Each row was made from one small tree. Brackets hold a mark, then the marks that hang from it, in alphabetical order. Every link used is in the known rows. Write each row's tree.
Known rows:
[nuga [potom gigo [kelef [lerur dape putik]]]]: -2.05,0.36,-0.59,-0.47,-1.84,-2.36,1.36,0.24,-0.27,0.84,-0.20,-0.38,0.47,-1.41,2.64,4.35,-0.17,-1.45,1.48,0.59,0.69
[potom gigo]: 5.22,0.32,0.70,-1.25,-0.22,-2.03,0.39,1.14,0.56,0.20,0.22,2.58,-0.37,0.06,-0.52,0.03,-0.24,-0.04,-1.33,0.24,-1.11
[putik [lerur kelef]]: 0.74,-0.80,-0.29,2.11,0.43,-0.36,1.33,0.40,0.08,-0.70,-0.12,0.05,0.73,0.41,2.38,-1.17,-0.51,-0.56,0.76,-0.43,0.93
[lerur dape [putik [potom gigo]]]: 2.75,0.33,0.26,-0.21,0.65,-0.95,0.12,0.31,-0.23,0.10,-1.09,1.00,-0.58,-0.69,1.16,-2.01,-0.10,0.24,-0.37,0.12,-1.65
[putik lerur potom]: 4.85,-0.36,0.58,-1.15,0.52,0.42,-0.39,-0.07,-0.16,-0.92,-0.71,-0.24,-0.23,-0.07,3.05,-0.83,-0.32,-0.24,0.22,-0.03,-0.38
[kelef [potom nuga]]: 3.11,0.53,1.49,-0.71,-0.33,-1.56,0.48,0.21,1.13,-0.33,-0.77,1.55,-0.49,-0.65,-1.28,0.41,-0.25,-0.03,-2.59,0.64,0.53
[potom kelef]: 4.28,-0.04,-0.09,-1.95,-1.19,-1.25,0.87,0.13,1.40,-0.09,-0.56,0.36,0.26,-1.02,0.07,-0.07,-0.84,-0.92,-0.64,0.11,0.86
[lerur gigo putik]: 2.10,0.43,0.03,1.96,0.35,-0.39,0.15,0.74,0.14,-0.58,0.10,0.52,0.16,-0.09,-1.75,-1.02,-0.35,-0.43,0.12,-0.25,-2.98
[lerur gigo kelef nuga]: -2.22,-0.34,-0.22,1.53,0.13,0.73,0.04,0.53,0.25,-0.26,1.50,-0.08,-0.01,0.94,-3.03,-1.93,0.10,0.55,-0.85,-0.17,-0.03
[lerur dape gigo nuga]: -2.01,-0.18,-0.35,-0.07,-0.27,0.37,-1.33,0.06,0.19,0.19,1.71,0.35,0.10,1.06,-3.54,-0.62,0.12,0.80,-0.73,-0.10,0.23
[putik [lerur dape [kelef potom]]]: -2.19,-0.87,-0.56,1.13,0.69,-0.81,0.55,-0.67,-0.36,-0.43,-0.92,-0.91,0.49,0.86,1.55,-1.77,-0.09,-0.51,-0.24,-0.24,3.48
[kelef [lerur dape] potom]: 0.24,-0.23,-0.58,-0.60,-0.19,-0.98,0.14,-0.40,0.55,0.22,-1.41,-0.28,0.05,1.97,-0.89,1.30,0.21,-1.22,-0.36,0.27,2.66
[dape [lerur nuga [putik potom]]]: 2.16,0.49,0.00,-0.65,1.63,1.55,0.24,-0.05,0.25,0.01,-1.43,0.11,-0.39,0.80,-1.51,-0.03,0.12,0.99,0.60,-0.47,-2.87
[kelef [lerur dape nuga]]: -2.22,-0.62,-1.08,0.06,-0.41,0.37,0.02,-0.04,0.64,0.64,0.35,0.57,0.43,1.81,-1.31,1.69,0.17,-0.10,0.52,-0.11,1.58
[nuga [potom kelef]]: 2.57,0.00,-0.13,-3.00,-1.93,-1.94,0.95,0.43,0.97,-0.30,-0.09,-0.01,0.11,-1.32,1.30,2.81,-0.81,-0.97,-0.37,0.80,0.40
[kelef [lerur dape nuga [putik [potom gigo]]]]: -1.39,0.10,-0.23,-0.04,0.48,0.72,-0.30,-0.05,-0.56,0.72,-0.33,0.46,-0.46,0.16,0.63,0.19,0.64,0.44,0.47,-0.03,-0.43
[putik lerur [potom nuga]]: 3.76,0.10,1.79,0.05,-0.10,0.12,0.13,0.03,0.11,-0.74,-0.30,0.17,-0.23,-1.36,3.29,0.09,-0.36,0.13,-0.37,0.28,-0.48
[nuga [potom gigo kelef]]: 3.20,0.46,0.57,-3.51,-2.01,-2.88,0.78,0.79,0.39,0.26,0.80,0.92,-0.27,-1.87,1.44,2.96,-0.46,-0.61,-0.98,0.94,0.20

Which tree is each row?
-2.52,-0.05,-0.29,-1.53,-1.23,1.68,-1.23,-1.10,0.01,0.51,0.53,-2.92,-0.24,0.16,-1.07,0.42,0.41,-0.52,0.28,0.27,2.22 | [putik [potom [kelef [lerur dape gigo nuga]]]]
-3.13,-1.17,-0.60,0.52,0.77,1.69,-0.19,-0.69,-0.56,-0.39,0.11,-1.15,0.16,0.45,2.23,-2.61,0.09,0.84,0.46,-0.38,2.20 | [putik [lerur dape kelef nuga] potom]
0.58,0.41,-0.23,3.07,0.02,0.12,0.37,0.61,-0.03,-0.23,-0.10,-0.40,0.45,0.84,-1.02,1.06,0.01,-1.31,1.48,-0.22,-2.18 | [kelef [lerur gigo putik]]
-0.43,-0.80,-0.11,-1.62,0.54,1.36,-1.33,-0.72,-0.48,-0.27,0.32,-0.27,-0.07,0.28,1.79,-1.05,0.08,0.92,0.21,-0.24,1.35 | [putik [lerur dape nuga] potom]
4.16,1.72,2.06,-0.41,-0.31,-1.03,1.63,-0.02,0.41,0.81,-1.50,-0.10,-0.48,-2.58,0.85,1.24,-0.22,0.07,-0.14,0.23,-2.15 | [dape [lerur [putik [potom gigo kelef nuga]]]]
0.87,0.45,-0.47,0.51,1.28,0.57,0.82,0.36,0.50,0.34,-0.54,1.24,0.33,1.01,-2.54,1.30,-0.05,0.82,0.93,-0.74,-2.58 | [dape [lerur nuga putik]]
-0.53,0.43,0.11,-0.59,0.82,-0.14,-0.16,0.12,-0.41,0.53,-0.17,1.57,-0.41,0.08,-1.17,1.29,0.83,0.09,-0.82,-0.03,0.29 | [kelef [lerur nuga putik] [potom gigo]]
-3.28,-0.17,-0.90,4.49,0.44,-0.34,1.03,0.38,0.00,-0.30,-0.16,-0.80,0.64,0.51,-1.24,-2.88,-0.34,-0.42,0.69,-0.44,-0.95 | [lerur dape gigo kelef putik]
0.65,-0.18,0.76,-1.18,0.59,2.12,-2.11,-0.35,-0.97,-0.73,1.40,-0.90,-0.42,0.06,0.18,-0.99,0.38,0.81,-0.21,-0.16,-0.49 | [putik [lerur gigo nuga] potom]
-5.05,0.13,-0.74,1.30,0.59,0.92,-1.10,-0.69,-0.62,0.22,0.13,-0.90,0.13,1.18,-2.99,0.51,0.80,-0.15,0.12,-0.19,1.01 | [kelef [lerur dape gigo nuga putik] potom]
-2.46,-0.76,0.09,-0.12,0.73,0.67,-0.33,-0.30,-1.07,0.14,0.82,-0.19,-0.24,-0.06,2.41,-2.35,0.42,1.18,-0.23,-0.20,1.98 | [putik [lerur dape kelef nuga] [potom gigo]]
-3.42,0.03,-0.53,1.35,0.41,2.19,-1.07,-0.48,-0.61,0.09,0.08,-1.58,-0.13,0.89,-1.04,-0.50,0.59,0.03,1.09,-0.14,-0.86 | [kelef [lerur dape gigo nuga [putik potom]]]
-6.39,0.01,-0.98,1.49,-0.71,0.44,-0.48,0.25,-0.84,0.18,1.35,-0.80,0.47,0.90,-0.97,3.67,0.45,-0.15,1.51,0.28,-0.99 | [kelef [lerur dape gigo [nuga potom] putik]]
-1.83,-0.34,-1.13,0.52,0.56,0.17,0.16,0.11,0.43,0.07,0.01,1.58,0.44,0.03,-1.34,-0.97,-0.31,0.78,0.20,-0.48,-0.55 | [lerur dape nuga putik]
0.14,-0.36,0.57,-2.16,0.46,0.47,-1.52,-0.38,-1.08,0.29,1.11,0.62,-0.45,-0.30,1.95,-0.83,0.42,1.31,-0.41,-0.10,1.15 | [putik [lerur dape nuga] [potom gigo]]
-0.64,0.81,1.06,1.02,-1.09,-0.02,0.05,-0.67,0.29,-0.10,-0.47,-1.82,-0.11,-2.86,0.22,-1.33,-0.49,-0.24,-0.28,0.36,-0.58 | [lerur dape gigo [putik [potom kelef nuga]]]
